Known rows, with every way that one mark hangs from another:
(fizoz bovaz dereb kipel losolin nele): [-2.63  1.18 -1.89  0.11  0.59  0.35  1.17 -2.56  0.03  1.55 -0.01  1.05
  0.83  1.42 -1.14  1.68  2.42  1.95 -1.24]
(tator fizoz): [ 2.44 -1.45  0.64  0.67 -0.15  0.35 -0.35  1.81 -0.20 -1.49 -0.88 -0.55
 -0.12 -0.27  0.56 -0.82 -1.34 -0.21 -0.55]
(tator (fizoz dereb)): [ 2.12 -1.16  0.00  1.34  0.49  0.20  0.14  0.55  0.03 -1.18 -1.31 -0.18
  0.36  0.11  0.20 -0.45 -0.32  1.09 -1.01]
(kipel (fizoz bovaz nele)): [-1.69  0.19  0.17  0.31  0.06 -0.79 -0.24  1.14 -0.10  0.64  0.56  0.51
  0.46 -0.08  0.25  0.97  0.23 -0.63  0.41]
(rukame (lamefu losolin pirus)): [ 5.11 -1.55  1.92 -3.03 -1.70 -0.66 -0.66 -0.80  1.24 -0.71  0.48 -1.39
 -0.55 -1.95  0.00 -2.37 -6.84 -4.40  2.52]
(kipel (fizoz losolin)): [ 0.52  0.04  0.66 -1.04 -0.46  0.06 -0.33 -1.03 -0.31 -0.32  0.40 -0.03
 -0.95 -0.48  0.40 -0.55 -1.62  0.03  0.93]
(boba (tator (fizoz (bovaz nunel) losolin))): [-0.09 -0.51 -0.22  2.13  0.04  0.55 -0.25  1.51 -0.73 -1.05 -0.58 -0.51
 -0.51  0.11  0.76 -0.97  2.91 -0.83 -0.23]
(tator (fizoz bovaz)): [ 1.35 -1.00  0.61  1.41 -0.28  0.42 -0.24  2.61 -0.05 -0.96 -0.27 -0.06
  0.28  0.11  0.38 -0.37  0.79 -0.40 -0.37]
(boba (tator fizoz)): [ 0.80 -1.46 -0.04  2.00  0.33  0.01 -0.15  1.41 -0.70 -1.45 -1.40 -0.34
 -0.48 -0.15  0.79 -0.75  1.40 -1.51 -0.56]
(lamefu losolin pirus): [ 4.22 -1.95  1.71 -3.23 -1.01 -0.64  0.12 -0.77  1.03 -0.86  0.49 -1.57
 -0.77 -1.71  0.32 -1.99 -5.20 -3.68  2.23]
(sogez fizoz): [ 1.11 -0.23  0.78 -0.46  0.01 -0.39  0.11 -0.13 -0.04 -0.66 -0.42  0.04
 -0.17 -0.31  0.32 -0.18 -1.67 -0.36  0.10]
(tator (fizoz bovaz nele)): [ 0.46 -0.95 -0.17  1.57 -0.04  0.11 -0.05  2.27 -0.27 -0.64 -0.40 -0.19
  0.97  0.32  0.55  0.19  0.27 -0.16 -0.74]
(kipel (fizoz dereb)): [-0.01  0.01  0.34  0.09  0.59 -0.71 -0.05 -0.59  0.23  0.08 -0.37  0.52
 -0.17 -0.28 -0.10  0.30 -0.40  0.57  0.13]
(kipel (fizoz dereb losolin nele)): [-0.69  0.39 -0.78 -0.18  0.39 -0.37  0.34 -2.66 -0.31  0.31 -0.20  0.23
  0.27  0.11  0.19  0.40 -1.18  1.53  0.10]
(tator (fizoz dereb kipel losolin nele)): [ 0.57 -0.59 -1.45  0.66  1.00  0.40  0.78 -1.68 -0.21 -0.28 -1.46  0.05
  0.83  1.13  0.24  0.13 -1.49  2.44 -1.38]
(pirus (lamefu losolin)): [ 3.87 -1.65  1.61 -2.88 -0.19 -0.27 -0.56 -0.89  0.79 -0.95  0.70 -1.20
 -1.12 -1.69  0.62 -1.86 -4.11 -2.72  1.62]
(fizoz bovaz): [ 0.07 -0.04  1.10  0.15 -1.04  0.30 -0.43  2.46  0.01 -0.19  0.82  0.20
 -0.51 -0.57 -0.66  0.29  2.63 -1.81 -0.03]
(sogez (fizoz kipel losolin nele)): [-0.48  0.35 -0.64 -1.18  0.52 -0.19  0.75 -2.34 -0.30  0.25 -0.55  0.26
  0.26  0.71  0.35  0.40 -2.78  1.03 -0.26]
(lamefu pirus): [ 2.85 -1.13  1.59 -1.85 -1.39 -0.36 -0.45  1.08  0.73 -1.11 -0.13 -0.82
 -0.81 -1.59 -0.23 -0.87 -2.95 -3.11  1.08]
(rukame (lamefu pirus)): [ 4.18 -0.98  1.83 -2.07 -1.97 -0.47 -1.04  0.54  1.01 -0.90  0.05 -0.86
 -0.58 -1.85 -0.39 -1.58 -5.32 -4.08  1.69]
(fizoz bovaz losolin nele): [-0.93  0.50 -0.48 -0.30 -1.35  0.76  0.13 -0.50 -0.72  0.13  1.05 -0.21
  0.10 -0.01 -0.23  0.43  1.43 -0.45 -0.05]

Rows:
[-2.72  1.54 -0.75 -0.93 -0.07  0.72 -0.23  0.82 -0.23  1.37  0.99 -0.19
 -0.06  0.60 -0.59  0.69  1.56  0.81 -0.62] -> (fizoz (bovaz nunel) kipel losolin nele)
[-0.89  0.05 -0.44  0.28  0.84 -0.99  0.13 -0.92  0.00  0.41 -0.51  0.41
  0.55 -0.08  0.05  0.89 -0.90  0.81 -0.22] -> (kipel (fizoz dereb nele))
[ 0.23  0.35 -0.01 -0.35  0.17 -0.08  0.14 -2.28 -0.07 -0.03 -0.05  0.33
 -0.44 -0.10  0.05 -0.17 -0.64  1.30  0.45] -> (kipel (fizoz dereb losolin))
[-0.67 -0.58 -1.00  2.35  0.86  0.26  0.61 -0.28 -0.42 -0.48 -1.28  0.47
 -0.03  0.95  0.31 -0.13  3.11  0.06 -0.79] -> (boba (tator (fizoz bovaz dereb kipel losolin)))
[-3.49  1.48 -1.21  0.70  1.47 -0.38  0.18  1.45  0.54  1.95 -0.10  0.61
  1.05  0.87 -1.34  1.92  3.36  1.60 -1.76] -> (fizoz (bovaz nunel) dereb kipel nele)
[-0.12  1.13  0.55 -0.28 -0.35  0.40 -0.07  0.07 -0.10 -0.08  0.78 -0.20
 -0.23  0.07  0.28 -0.52  0.49  0.66  0.59] -> (sogez (fizoz (bovaz nunel) losolin))
[-2.12  1.38 -0.70  0.47  0.45 -0.22 -0.06 -0.77 -0.07  1.01  0.67  0.16
  0.51  0.31  0.03  0.56  1.32  1.83  0.24] -> (kipel (fizoz (bovaz nunel) dereb losolin nele))
[-1.43  1.48  0.34 -1.16 -0.40  1.14 -0.49  1.34  0.10  0.88  1.20 -0.05
 -1.06  0.31 -0.82 -0.12  2.33  0.42 -0.12] -> (fizoz (bovaz nunel) kipel losolin)
[ 0.03  0.36 -0.59  1.13  0.80  0.85  0.22  0.50  0.26  0.10 -0.46  0.12
  0.38  1.11 -0.10 -0.29  1.50  2.50 -0.91] -> (tator (fizoz (bovaz nunel) dereb kipel losolin))
[-1.44  0.52 -0.17 -0.14 -0.38 -0.17 -0.03 -0.55 -0.40  0.54  0.87  0.32
  0.16  0.11  0.37  0.49 -0.05  0.07  0.73] -> (kipel (fizoz bovaz losolin nele))
[-1.98  0.49 -0.48  1.00  0.70 -0.94  0.24 -0.14  0.16  0.94  0.11  0.87
  0.96  0.30 -0.13  1.35  1.19  0.68 -0.06] -> (kipel (fizoz bovaz dereb nele))
[-1.07  0.45  0.29  0.82  0.46 -0.66  0.06  0.19  0.38  0.60  0.26  0.97
  0.24  0.09 -0.28  0.78  1.73  0.39  0.29] -> (kipel (fizoz bovaz dereb))
[ 0.88 -0.88 -0.78 -0.02  0.36  0.55  0.29 -0.38 -0.46 -0.58 -1.01 -0.31
  0.32  0.75  0.59 -0.25 -2.45  1.16 -0.92] -> (tator (fizoz kipel losolin nele))
[-0.65  0.11 -0.88 -1.88 -0.14  0.48  0.34 -1.87 -0.57  0.36 -0.26 -0.12
 -0.41  0.34 -0.36  0.48 -1.98  0.38 -0.83] -> (fizoz kipel losolin nele)
[-0.86  0.80 -0.05  0.39  0.03 -0.03  0.28 -1.51  0.10  0.49  0.57  0.78
 -0.03  0.28 -0.13  0.30  1.45  1.10  0.63] -> (kipel (fizoz bovaz dereb losolin))
[-0.04 -0.70 -0.78  2.64  0.36  0.37  0.43 -0.16 -0.62 -0.94 -1.07  0.10
 -0.06  0.50  0.51 -0.48  3.31 -0.25 -0.56] -> (boba (tator (fizoz bovaz dereb losolin)))
[-1.19  1.35  0.08  0.31  0.21  0.07 -0.23 -0.48  0.18  0.68  0.82  0.28
 -0.19  0.09 -0.13 -0.01  1.83  1.57  0.59] -> (kipel (fizoz (bovaz nunel) dereb losolin))
[-3.05  1.05 -0.27 -0.28  0.53 -0.19 -0.52  3.31  0.20  1.51  0.52  0.06
  0.34  0.33 -0.81  1.37  1.96 -0.23 -1.10] -> (fizoz (bovaz nunel) kipel nele)
[-1.34  0.92 -1.43  0.69 -0.42  0.54  0.83 -2.33 -0.37  0.56  0.41  0.32
  0.82  0.53 -0.76  1.00  2.89  1.36 -0.73] -> (fizoz bovaz dereb losolin nele)
[-1.14  0.71  1.09  0.09  0.02 -0.40 -0.92  2.61  0.21  0.48  0.96  0.13
 -0.40 -0.48  0.09  0.08  1.10 -0.40  0.74] -> (kipel (fizoz (bovaz nunel)))
